Each row comes from the steps of one walk. Every step used is in the known rows, and no mark comes twice. Write the walk behind each row, first mark first.
Known rows
deze -> letin -> neveg -> teli -> koluz -> madefof: [-21.8  13.2 -20.4  13.6   4.2  -3.2  -2.4  37.8  18.7  -2.0 -17.3  -9.4
  33.0  34.0  24.5  21.8  20.0   8.8 -19.6  -9.0  25.6  -4.8]
deze -> letin -> neveg -> teli: [-10.4  13.8 -33.1   7.6   3.3 -24.9  -3.9  22.5  17.5   7.3  -2.6  -4.8
  34.6  34.8  28.7  11.8   5.3   2.5 -13.7  -6.5  13.7  -4.6]
letin -> madefof -> koluz -> teli -> dirukob -> neveg: [  0.1 -23.7  38.0 -39.7   3.8  51.6  14.5 -22.5  -5.0   5.7   0.4  -6.2
   3.1 -39.5  18.6 -20.9  22.5  59.1  26.8 -13.2   8.7  -7.3]
deze -> letin -> madefof: [ -1.3 -12.0  -0.8 -16.8  -4.8   4.4  -2.0  -0.7  -4.7  20.8  -5.5  -5.8
  51.6  19.4  27.1  15.2   2.4  22.3   8.4   4.2 -19.6  -1.4]
koluz -> teli -> dirukob -> neveg: [-15.5   9.3  -4.3 -32.3  16.9  56.7  45.7  -4.0  15.3 -13.5   8.1 -68.5
 -22.4  -4.7 -13.0  -2.8  -4.2  18.7  21.3  -4.2  56.0   2.4]
neso -> letin -> neveg -> teli: [ -0.3  23.3 -45.7   5.0  24.0 -15.9  39.0   4.2  29.8   7.7 -10.6  41.3
   3.0  13.2  -3.1  13.0  -5.2  14.9 -10.6  -1.1   6.8 -26.1]
neso -> letin -> madefof -> koluz -> teli -> deze: [ -5.0   7.7 -19.2 -30.3  21.4  46.8  33.5 -15.5   0.1  21.5  -6.0  38.7
   7.2 -21.7 -16.9   8.2  -6.9  51.6  -0.6  -2.5  -6.2 -14.5]
koluz -> madefof: [ -8.1   0.0  -7.2 -11.0  24.5  34.2  18.2   8.0   7.0   1.1 -46.3 -12.1
  20.9  17.4  26.9  16.6  14.6  17.0  10.3  37.9   6.8 -12.7]
madefof -> koluz -> teli -> deze -> letin -> neveg: [-31.9  30.0 -29.2 -34.2  20.9  40.2   9.3  -5.4  -3.8  15.2   1.6   8.6
  -6.0 -27.1   0.8  -9.1   3.6  41.6  -9.2 -11.3  36.5  11.4]
dirukob -> teli -> deze -> letin: [ -1.3  17.4 -34.9 -14.4  -2.3  16.6  19.4 -18.2  26.7  -4.3  -9.5 -36.0
  39.0  -6.9  22.8  -9.3 -21.1  23.8  -5.5  -8.4  21.2 -31.3]
neveg -> teli -> koluz -> madefof: [-10.9  10.6  -4.8  13.3  14.2  41.1  19.1   1.4  29.5 -31.2  -6.7  19.8
  -5.1   8.6  21.9 -21.2  10.4  21.1  -8.5  10.5  31.7 -25.6]
dirukob -> neveg: [  5.0  14.4  14.3 -11.9  10.2  -5.3  38.2 -33.1  34.3  -5.2  11.4 -28.5
   5.9 -16.6  32.1 -15.4   0.2  11.0  25.7  -1.7  13.8 -24.7]
mipur -> neso -> letin -> madefof -> koluz: [ 18.3  42.6 -38.2 -13.9  -5.2  27.4  18.8 -28.2 -12.2   3.3   5.5  49.4
   4.7 -27.2 -10.4  -0.1 -12.9   1.9  -4.7 -13.6 -31.1 -18.6]
mipur -> neso -> letin -> neveg: [ 15.6  58.3 -58.1  -2.2  -1.0  -0.9  32.7  -7.1   1.3   1.9  -1.9  35.0
   0.6  -9.1 -17.1  18.2 -11.1 -21.9  -4.8 -14.7 -14.0 -20.9]
deze -> letin -> madefof -> koluz -> teli -> dirukob -> neveg: [-17.2  -8.2  12.5 -23.2  -3.3  36.0  -6.2  -2.4  -2.7   8.8   6.1 -26.0
  32.1  -1.7  20.4  -0.8   8.3  43.7  -3.9 -17.0  10.7   7.8]
dirukob -> teli -> koluz -> madefof: [-12.6   6.2   0.5  -3.4  -3.6  21.8  27.7 -16.4  30.4 -23.6 -38.5 -16.9
  16.3 -16.6  25.1  -9.1   7.3  26.6   2.0  -6.1  23.8 -32.5]
neveg -> dirukob -> teli: [ 18.9   9.4   3.8   0.6  17.3  10.5  27.4 -14.8  41.3 -26.1   3.0  15.0
   5.1  17.2  24.5 -23.7 -28.9  25.7  -8.9  31.1   4.0 -21.7]
letin -> neveg: [  1.5   9.9 -11.4  -8.7  12.7 -37.5  37.5   9.3  19.9  18.3 -23.5   9.7
  12.9   0.8  22.5  18.0  22.8   5.9  26.6   1.4  12.8 -17.4]
koluz -> teli: [ -7.5  11.0 -30.8 -38.5  18.6  27.0  27.2  -5.7  -4.2   5.0  -4.3 -28.5
 -13.4   4.9  -7.6   4.1  -7.1   1.6  24.0  12.7  18.0   4.9]
neveg -> dirukob -> teli -> deze -> letin: [ 11.1  19.4  -4.8   0.9  18.5  32.0  26.6   0.4  42.0 -23.4   9.0  -0.1
  17.1  20.7  15.4 -12.9 -33.1  31.0 -20.9  24.5  18.7 -20.9]
deze -> letin -> madefof -> koluz -> teli: [-13.8  -7.6  -3.3 -26.2  -1.4  21.0 -15.6  -2.5 -14.2  20.0  -1.8  -1.1
  36.7   3.8  22.0   4.0   5.6  35.0  -2.4  -5.7  -9.8  10.8]
mipur -> neso -> letin: [ 15.2  59.8 -60.2  -6.3   0.2  14.0  31.8 -25.2  -1.8  -0.8   6.1  38.7
   0.5  -9.3 -17.2   8.0 -27.1 -19.0  -6.8  -4.1 -22.1 -18.4]
mipur -> neso -> letin -> madefof -> koluz -> teli: [ 15.2  41.9 -42.9 -20.8  -4.1  38.7  15.5 -20.0 -17.9   0.8   5.8  33.9
  -3.8 -25.2 -20.4   2.8 -12.0  -1.5  -3.6 -18.2 -23.7 -12.8]
mipur -> neso -> letin -> madefof: [ 25.2  39.1 -39.9 -12.0  -6.4  23.6  25.6 -21.3  -9.2   2.0   2.7  35.8
   8.9 -15.6 -13.9   9.5 -14.6  -9.5   3.2  -9.3 -32.6 -23.2]

Write each row's walk
[-30.0  20.0  -3.7 -33.2  20.2  50.4  21.8 -32.9   6.8  -2.9  10.4  -1.5
 -25.1 -36.3   5.6 -32.7  -2.1  51.3  -0.8  -8.6  43.3  11.0] => madefof -> koluz -> teli -> dirukob -> neveg
[  2.4 -17.7  19.3 -45.7   8.0  53.0  11.7 -16.9 -14.9  18.5  -4.5  12.3
   9.8 -37.8  13.9 -12.9  19.1  54.5  27.1  -4.2  -1.8  -8.8] => letin -> madefof -> koluz -> teli -> deze
[  4.7  10.4  13.0  -4.5   6.5  33.6  10.0 -17.6  35.0 -18.6  31.0 -28.7
  12.4 -19.2  37.5 -36.2   5.5  33.7  -0.6 -22.0  30.6 -32.4] => dirukob -> neveg -> teli -> deze -> letin -> madefof -> koluz
[ -8.9  24.3 -17.0  11.5  25.9   8.7  47.7  23.6  39.0  -5.8 -29.4  32.8
   3.8  15.2 -11.7  29.1   1.3  27.4 -21.6   3.1  17.0 -24.2] => neso -> letin -> neveg -> dirukob -> teli -> koluz -> madefof
[ 17.6   4.6   9.5  -3.0  13.2  38.9  22.6   3.2  36.5 -21.2   6.4  -2.8
  23.8  16.8  18.1 -11.3 -23.3  37.9 -13.7  21.1  10.5 -24.1] => neveg -> dirukob -> teli -> deze -> letin -> madefof
[ -6.7   9.0  -3.2  12.6  12.0  -4.0  26.1  29.6  31.9 -11.5 -23.4  11.3
   1.1   6.9  23.4   5.9  37.1  12.1   5.7  -7.7  37.3 -26.6] => letin -> neveg -> teli -> koluz -> madefof
[  7.5   7.8 -26.4  -1.8  10.2  42.2   6.9   2.6  20.5 -10.2  19.4  -1.2
  23.9  14.5  22.9 -20.5  -9.6  23.8  -8.5   3.8  21.6 -28.0] => neveg -> teli -> deze -> letin -> madefof
[-15.1  30.8 -34.0 -17.5  15.6  38.2  34.2   1.9  13.4  17.6   5.5 -13.6
  36.3   6.8   2.4  18.1 -17.5  23.5  -2.1   9.6  25.3 -11.2] => teli -> deze -> letin
[  0.9  11.2 -24.8  -3.8  11.4  47.2  -0.2  -4.6  17.8  -9.1  22.0  12.9
  19.3   3.1  25.6 -30.0  -8.4  36.0 -16.1  -0.7  23.4 -23.4] => neveg -> teli -> deze -> letin -> madefof -> koluz
[ 12.5  12.8   0.3   2.2  17.1  -9.5  38.5  23.9  42.1  -6.7 -13.9   1.5
  10.7   8.4  18.0   7.9   8.5  19.9   3.6   4.7  28.2 -27.7] => letin -> neveg -> dirukob -> teli -> deze
[-32.0  29.9 -30.8 -37.2  22.0  50.5   8.9 -18.8  -6.5  13.1   8.0  11.3
  -6.6 -27.1   0.3 -16.7  -8.0  44.6 -10.9  -3.8  31.5  12.9] => madefof -> koluz -> teli -> deze -> letin
[  5.9   3.7 -20.7 -18.2  -7.4  23.2  15.3 -15.1  21.8  -2.4 -11.5 -37.8
  45.2 -10.9  25.4  -7.6 -12.3  30.3   2.4 -12.5  13.6 -34.8] => dirukob -> teli -> deze -> letin -> madefof
[-27.5  30.9 -20.8 -28.8  26.3  47.7  10.0   1.7   2.5   7.3   7.6  15.1
 -10.6 -18.0  -1.5 -11.1  -1.7  45.5 -17.3  -3.8  38.7  13.2] => madefof -> koluz -> teli -> deze -> letin -> neveg -> dirukob
[-19.1  13.6  -4.3  13.9   5.8  -1.0   5.1  41.7  26.9  -7.0 -21.6 -13.3
  35.1  36.0  20.9  28.3  12.5  16.2 -24.7  -1.5  22.6  -3.1] => deze -> letin -> neveg -> dirukob -> teli -> koluz -> madefof
[ -3.7  13.8  21.9   8.9  10.2  27.1  27.1 -11.9  45.4 -35.4  10.9 -27.3
  -5.5 -10.1  33.8 -27.5  14.8  17.3   4.6 -11.6  38.2 -34.0] => dirukob -> neveg -> teli -> koluz -> madefof
[ 11.1   8.0  11.3  -5.0  14.7  42.8  15.4  -3.9  34.3 -20.0   8.3  11.9
  19.3   5.5  21.4 -21.8 -22.3  49.3 -21.2  15.7  12.4 -20.4] => neveg -> dirukob -> teli -> deze -> letin -> madefof -> koluz
[-26.2  28.4 -26.3 -40.3  25.0  51.2  18.4 -25.8  -4.2  11.9   5.8  17.8
 -15.8 -36.4   0.0 -22.3  -6.2  45.6  -1.0  -0.1  31.3   6.7] => madefof -> koluz -> teli -> deze
[-24.0  21.1 -22.7 -37.6  21.3  29.2   9.0 -33.3  -7.2  10.5   1.8  26.4
 -19.1 -30.4   9.3 -27.9  -4.5  38.5   1.0   3.0  16.8  12.8] => madefof -> koluz -> teli
[-11.9  10.3 -28.2 -42.2  14.4  63.7  22.2  19.2  -9.5  11.2   1.8 -52.0
  10.6   4.2 -17.6  21.2  -2.7  15.9  14.0  -0.7  30.7   2.0] => koluz -> teli -> deze -> letin -> madefof
[  6.8  15.8 -28.4 -19.4   2.4  18.5  34.3 -29.1  30.1  -6.5 -12.6 -25.8
  26.1 -20.3  21.9 -17.8 -18.9  25.5   9.0  -3.0  21.8 -40.3] => dirukob -> teli -> deze
[ 13.5   8.1   3.0   3.7  14.9 -26.5  32.1  18.8  40.0  -8.3 -17.1   7.8
   8.6  13.2  24.9   4.6   9.7  15.3   5.4   7.2  17.8 -24.1] => letin -> neveg -> dirukob -> teli
[-30.7  18.3 -14.0 -35.2  21.7  49.3  20.8 -31.1  -0.8   2.7   4.6  14.2
 -23.3 -30.8   1.2 -29.1  -6.4  51.6  -2.7  -0.3  37.2  15.1] => madefof -> koluz -> teli -> dirukob
[  6.2  15.2  17.2   7.3  14.7  21.8  38.2 -10.7  46.4 -33.5   2.8  22.6
  -1.8   8.6  14.9 -19.8 -21.1  31.2 -11.6  21.4  15.8 -21.8] => neveg -> dirukob -> teli -> koluz
[ -6.7  14.5 -17.0   7.1   4.6 -22.5   3.6  26.4  25.1   2.5  -8.0  -8.9
  37.2  36.2  25.3  18.4  -2.6  10.9 -18.3   0.3  11.1  -2.7] => deze -> letin -> neveg -> dirukob -> teli
[ 14.3  55.9 -57.2   6.5  -1.3  17.2  33.0  -2.8  10.6 -12.5   7.1  27.7
  -5.7  -4.3 -18.2   6.3 -13.7 -13.8 -14.2 -19.2   5.1 -23.1] => mipur -> neso -> letin -> neveg -> teli -> dirukob
